Known rows, with every step that occurs:
l s: [-23 -30  12 -32  24  15  -3 -12   0 -12   5   2  22  -2 -11   8  21  19
  24  -7   0 -28  12  25   9   7]
r l s q p x: [ 18  29  23 -31 -25  32 -23  -4  35  10  26 -15 -48 -16  34   0   7  28
  23 -34  36 -46  -5  13   2   6]
p x: [ 14  12  25  -2 -22   2   2   7   5  -5   5 -14 -18  -7  17  10  20  18
 -20 -29  27 -13  14  -5  -2  18]
s q: [ -1  41 -16  -2   5  29  -4 -14  17  20  23   0 -25  31   6   1 -33  10
   2  13  13  -6 -13   5  -1   0]
q p l: [ 19  -2  38  27 -17 -11 -19  26   3  -9 -14  13 -62 -20   9  -6   0   3
  24 -21  26 -40 -20  10  34 -14]
r x p l: [ -5   2  -7  23  23   2  -9  12   7  -3 -39 -21 -35  12 -15  20  10 -16
  12 -22   3   6 -34  19  47 -43]
l z x p: [ 23  23 -18  10  33   6  -6 -27  37  -4 -42 -27   5  20  22  -3  26   6
 -18  21 -34  -2 -40 -20  36  -4]
p x s q: [ 11  48   2   3  -8  39   3 -33  22   0   1  -5  -4  13  14  32  -9   9
 -11 -28  62 -21 -23  13   8  17]
l z x s: [ 30 -20   9  22   8   6  -3 -38  29 -38 -55 -12  47   5  18  17   4  -6
 -16  -8  34 -25 -50   6  23   2]
s q p l: [ 11  25  27  25 -15  12 -19  18  17   5   0  13 -76  -1   7  -7 -22  10
  26 -17  28 -42 -27   8  36 -13]
p x s: [ 20   8  24   6 -12   8   6 -23   5 -24 -26  -8  25 -17  18  39  29   3
 -19 -50  66 -18  -6  11   6  25]
r x s q p: [ 15  37  14   6 -21  17 -28  -3  40  10  -4 -27 -33  -8  25  -7 -26 -10
  23 -19  41 -42 -45  14  22 -16]
s q p l z: [ 20  25  26   6  -3  15 -11   0  22 -47 -26  10 -62  24  -6  -5 -20  18
  12   2  16 -28 -63  -9  18  -8]
r x p l z: [  5  11  -8   8  28   6  -2  -5   9 -51 -56 -15 -27  26 -20  12   8   1
   8  -2  -8  11 -60  -6  32 -37]
r x: [-14 -21 -13   5  -4  -5 -10  18  26  -5 -23 -45  -2   1  -7   0 -18 -17
  12 -11   0   4 -14  14   7 -43]
x s q: [  2  35 -11   1   5  36  -4 -39  16   1   1   8   9  21   2  26 -24   1
   0  -3  43 -11 -29  15  10   4]
p l s q z x: [ 17 -17  19  25  18   2 -14  12  54   9 -14   6 -15  20  16   1 -30  28
   1  15  34 -62 -37   1  79  -7]
q z l: [  5  13  -2  26   1   5  -7  33   1   2  -6  29  19 -10  11  15 -14   4
 -24  -6  28 -40 -21 -22  20  -3]
x p l s q: [-19  28 -10 -19  41  45  -4 -25  13   4   4  11 -27  31  -8  23   0  23
  28  -3   9 -30 -19  27  32  -6]
x p l: [  2  13  -6  19  28   8  -2  -3 -11  -4 -28  10 -34   9  -9  24  25  -8
   9 -13  -1   6 -26   7  44 -19]
r q z x s: [ 40 -15  14  23   7 -13  -5 -25  27 -16 -16   0  39 -20  17   7  11 -21
 -20 -17  54 -27 -36  17  58 -12]
s q p l z x: [ 35   6  23  34  -7  13  -9  -5  54 -24 -40  -8 -38  18  24 -19 -29  21
   0  13  12 -56 -56  -8  40  -9]
z q p l: [ 20   6  39  30 -18 -14  -7  12   0 -23 -12  20 -48 -17  10 -26  23  -1
  44 -25  36 -49  -7 -13  38 -17]

Rows:
[ 23   8   7  31   2  -4 -15   9  60  26  -6  -4 -13  21  28  -7 -43  16
 -20  31  26 -42 -39 -16  63  -5] : s q z x
[ 39 -15  31  39  -2   6 -13 -27  31 -44 -63  -5  12  -7  19  13   2  -2
   2 -21  45 -52 -57   9  42  -2] : q p l z x s
[ 13  19   0   7  32  13  -2 -11   3 -51 -48   2 -25  27 -19  12  17  10
   3   2  -7  12 -53 -13  27 -14] : x p l z
[ 32   9   8 -15   8 -30  -1  11   4  -4  40  18 -17 -21  -8 -17   4  -7
 -12  -1  21  11 -14  -5  48 -17] : r q z
[ 15  19  31  29 -11  19 -22   0  13  -4 -12  20 -55  -7   9  12 -11  -1
  24 -29  54 -46 -40  22  38  -9] : x s q p l
[ 14   7  10  11   6 -11  20 -20   0 -70 -27  18   3  18  -7 -19  34   5
  31   1  18 -20 -23 -49   8 -11] : p l z q
[ 29  27  52  -5 -41  -8 -14  24  21   6  11 -25 -49 -28  36  -6  24  19
  -2 -40  31 -43   5 -11   6  26] : q p x
[  1   8  12 -19  21   8 -12   9  28   4  21  15 -13  17  -8   9 -25  31
   9  16  38 -29 -34  -4  53   2] : l s q z
[ 14 -21 -12   1  13  12 -20  -8  66  15  -1   3   2   8  22   6 -33  21
   2  25  28 -42 -39  -1  60 -23] : r l s q z x
[ 19  13   2  -1   2  -8  21 -24   2 -61 -13   8  23  15  -2 -30  37   6
  24   9   5 -10 -12 -53  -7  -3] : l z q
[ 41  40  52  -4 -40 -12   1   8  24 -36   2 -22 -36 -17  30 -27  40  28
  17 -34  35 -50  -1 -41   6  21] : l z q p x
[ -6  25 -31   3  28   5 -13   1  23  14 -28 -48  -2  10   1   5  19 -19
  12  -4 -24  23 -26   4  28 -37] : r x p
[ 33  31  32   0 -21 -13  -3  -2  18 -40  -1  -4 -25 -18  27 -49  32  10
  39  -2  11 -41 -26 -42  11   5] : l z q p
[ 30  40  22  23 -24  24 -32 -14  49  17  -8 -13 -30 -12  41 -12 -23   6
  15  -5  41 -58 -39  11  31   9] : z x s q p
[ 37  43  22  15 -19  21 -29 -21  53  -2 -16 -13 -30  -2  35 -12 -22  10
   9   1  35 -51 -53   2  29  10] : l z x s q p
[ 19  38  47 -21 -28  21 -15   8  32   7  26 -22 -52 -11  32  -2  14  38
  13 -33  37 -66   5   3   5  25] : l s q p x
[-21  15  -4 -29  23  41  -5 -23  18  13  25   3  -5  26  -2   9 -17  30
  21   6   5 -30  -5  22   3   4] : l s q
[ 19  22  -2  30  11  39  -1 -43  36 -20 -32   4   0  29  10  24 -31  10
  -7   0  48 -33 -56  13  31  -3] : p l z x s q
[ 14  50  44  -5 -24  35 -18  11  28  10  19 -12 -43 -19  37   2  10  37
   1 -36  40 -80   4  -3  -2  30] : z l s q p x
[  0  42  21  -6  -7  39 -26   6  25  20  24   6 -30 -14  29 -10 -14  24
  28  -9  15 -78 -13  10   5   9] : z l s q p
[ 13  29   4   2   5  -1 -13  14  25  14  19  16 -28  19  -3   2 -38  21
  -5  16  45 -14 -40 -16  47   1] : s q z
[ 20  51  20   0 -21  18 -26   7  33  28  23  -6 -59  -6  26 -25 -25  13
  20   2  14 -36 -18  -1  11   8] : s q p
[ -4 -23  39  -7  11   6  -9   1  -1 -32  -4  11 -12 -14   3 -14  44  18
  59 -26  24 -69   8   7  38  -5] : z q p l s
[ -2  22   4 -33  -9  33 -35 -11  35  20  31  -1 -40 -13  26 -13 -16  18
  51  -3  17 -41 -23  16   9 -12] : r l s q p
